Each row was made from one path, in order. Every step used is in the known rows, and no mark comes twice. Write each row's path.
(in the rows, 128 means zero)
Known rows
dubav -> gupan -> sete -> zasif -> mevul -> tesatu: [127 140 110 107 124 128 164  87 107 107 106  97 145 146  37 155 142 108
 112 168 140]
dubav -> gupan: [108 154 137 109  72 154 123  97 159 127 143 113 101 135 134 137 138  98
 137 165 184]
zasif -> mevul: [130 168 117 126 100 142 146 139 144  98 123 144  91 124 102 105 126 147
 127 141 173]
loko -> sete: [ 92 143 130  76  94 145 118 111 158 120 103 117 135 154 138 125 121 105
 188 136 228]
gupan -> sete -> tesatu -> mevul -> zasif: [152  95 154  88 151 163 163  87 129 137 146 142 179 181 118  97 153 168
  90 152 127]
dubav -> gupan -> sete -> zasif -> mevul: [140 158 121 104 138 158 152  70 159  98 101 130 117 141  41 135 164 135
  70 142 150]
dubav -> tesatu -> sete: [ 99 134 124 111  95 135 147  87 112 139 119  66 163 169 106 131 124 106
 128 165 200]
tesatu -> dubav -> bomil: [135 161 125 128  89 114 130 141 152 167 134  72 112 139 173  86 113 105
 186 131 166]
loko -> dubav -> gupan -> sete: [ 84 131 119 100 101 100 121  77 194 140 117  83 143 148  93 160 168  57
 134 137 196]
sete -> tesatu -> mevul: [111 167  96  97 118 162 146 128  93 150 141 152 138 155 130 111 148 156
  91 155 119]
gupan -> sete -> zasif: [141 141 162  76 144 144 136  84 158 102 110 131 151 164  88  98 157 122
 146 144 185]
tesatu -> dubav -> gupan -> sete -> zasif: [129 128 130 121 118 122 132  66 184 130 106 100 161 149  77 106 147 120
 137 136 152]
sete -> zasif -> mevul -> tesatu -> dubav -> bomil: [136 192  91 135 106 113 168 162  86 150 122  74 129 146 104  96 102 131
 186 140 104]
mevul -> tesatu -> dubav -> gupan -> sete -> zasif: [111 118 114 123 109  99 145  88 133 141 112  68 183 160  77 126 128 100
 180 150 139]
dubav -> tesatu -> mevul: [102 172 102 102 105 153 156 105 109 159 166 124 147 142 129 122 145 140
  90 179 131]
gupan -> sete -> zasif -> mevul: [149 156 137  93 154 137 155  97 153  83 100 147 125 146  46 106 155 152
 103 134 162]
zasif -> mevul -> tesatu: [109 148 106 130  87 119 154 162  85 105 129 104 117 127  99 124 110 123
 166 170 161]
gupan -> sete: [128 113 159 103 127 125 130  92 158 108 115 108 139 142 119 107 145 101
 156 146 218]
loko -> sete -> zasif -> mevul -> tesatu: [ 97 173  97  78 105 135 159 131  99 101  86 120 150 164  63 138 109 134
 187 140 160]
dubav -> zasif -> mevul: [128 184 123  87 119 151 150 130 134 104 118 140  95 126 131 103 104 140
  87 161 138]
gupan -> sete -> tesatu -> dubav -> bomil: [153 120 119 125 133 109 127 115 113 184 101  39 140 160 116 103 129 111
 152 133 143]
gupan -> sete -> zasif -> mevul -> tesatu: [133 148 117 110 140 114 165 114 101  90 102 113 150 153  44 120 132 126
 146 156 146]

Write each row's path
[105 155 101  99 112 113 174 125  65 110  83  91 147 162 129 126  70 102
 119 165 149] : dubav -> zasif -> mevul -> tesatu -> sete
[132 110 136 103 135 135 124 100 116 131 113  96 144 154  84 119 147 120
 138 159 173] : gupan -> sete -> tesatu
[150 137  89 125 157 108 144 121 110 141  81  99 144 138  72  91 109 161
  71 145  90] : gupan -> sete -> tesatu -> dubav -> zasif -> mevul
[ 97 129  92 113  95 124 114 130 130 155  87  90 156 160 100 113 116 150
 186 126 165] : loko -> sete -> tesatu -> dubav
[ 87 159  79 105 113 102 164  99 133 121 105  89 160 152  21 173 163  79
 138 145 125] : loko -> dubav -> gupan -> sete -> zasif -> mevul -> tesatu
[125 174 120  99 121 150 166 104 129  79  80 151 134 170  61 108 130 157
  99 119 158] : tesatu -> sete -> zasif -> mevul
[114 154 144  78 111 155 150  91 136 101  93 140 161 188  99 106 130 125
 143 131 184] : tesatu -> sete -> zasif
[149 152 100 131 143  91 168 127  95 148  99  59 152 153  77 103 111 117
 173 136 122] : gupan -> sete -> zasif -> mevul -> tesatu -> dubav -> bomil
[141 146  97 136 129 122 148  78 182 115  95 116 139 130  36 114 151 153
  88 123 127] : tesatu -> dubav -> gupan -> sete -> zasif -> mevul
[121 167  85 140 102  99 168 162 107 111 113 115 149 139  66  90 109 162
 182 146 112] : sete -> zasif -> mevul -> tesatu -> dubav
[123 133 105  96 149 146 146  92 105 148 119 136 158 162 109 114 166 146
  79 150 138] : gupan -> sete -> tesatu -> mevul
[102 135 100 137  95 107 166 133  76  99  90  89 151 156  95 133 100 111
 150 150 182] : zasif -> mevul -> tesatu -> sete
[132 172  99 126 114 119 150 145 146 122 110 130 113 118 136  75  89 159
 105 143 115] : tesatu -> dubav -> zasif -> mevul
[117 175 106 106 106 138 167 151  89  99 121 132 131 149  71 115 126 141
 166 164 130] : sete -> zasif -> mevul -> tesatu
[140 119 112 106 148 108 125 112 126 155  97  85 162 159 113  85 111 131
 120 154 119] : gupan -> sete -> tesatu -> dubav -> zasif
[104 146 115 118  96  94 147 156 101 148 130  77 160 148 172  92  67 103
 195 174 134] : mevul -> tesatu -> dubav -> zasif
[ 89 126  97 153  58 100 137 129 120 152 141  58 148 130 129 131 100  92
 200 166 155] : mevul -> tesatu -> dubav -> gupan
[104  89 111 149  94  77 138  96 133 146 120  37 169 135 116 136 112  79
 186 162 176] : mevul -> tesatu -> dubav -> gupan -> sete
[ 88 158  58 120  88 119 152 114 121 128  87  85 157 152  53 148 109 137
 162 135 129] : loko -> sete -> zasif -> mevul -> tesatu -> dubav -> gupan
[109 136  80 165  81  83 156 167 108 120 124  86 136 119  98  98  92 144
 180 151 143] : zasif -> mevul -> tesatu -> dubav
[107 138  91 144  73 136 118 123 133 170 130  79 135 139 100 116 131 136
 131 151 120] : sete -> tesatu -> dubav -> gupan
[113 184 106  68 116 164 145 110 147  91  85 156 124 158  67 121 134 158
 140 120 172] : loko -> sete -> zasif -> mevul
[108 136 113 144  70 118 123 113 179 144 137  97 126 122 135 111 121 118
 151 142 164] : tesatu -> dubav -> gupan
[ 95 159  72 115 103 109 156 140 113 118  78 105 165 156  56 113  96 155
 199 129 142] : loko -> sete -> zasif -> mevul -> tesatu -> dubav
[103 145 132  87  97 126 162 112  79 108  99  99 185 194 102 124 113 102
 185 155 172] : mevul -> tesatu -> sete -> zasif
[137 130 137  88 112 183 166 123 117 138 169 159 154 173 144  95 144 177
 103 153 107] : sete -> tesatu -> mevul -> zasif
[ 85 191  71  95 110 120 167  99 137 129  91 108 172 182  15 142 154 129
  92 129 123] : loko -> dubav -> tesatu -> sete -> zasif -> mevul
[ 89 155 111  89  91 141 173 109 165 163 188 123 181 177 126 119 162 135
 112 152 115] : loko -> dubav -> tesatu -> mevul -> zasif
[ 97 124 111 150  75  84 135 158 113 137 140  74 155 140 138  97  97 109
 230 160 166] : mevul -> tesatu -> dubav
[141 102 139  95 133 180 155  60 136 150 150 127 166 174 107 131 166 147
  58 157 113] : dubav -> gupan -> sete -> tesatu -> mevul -> zasif
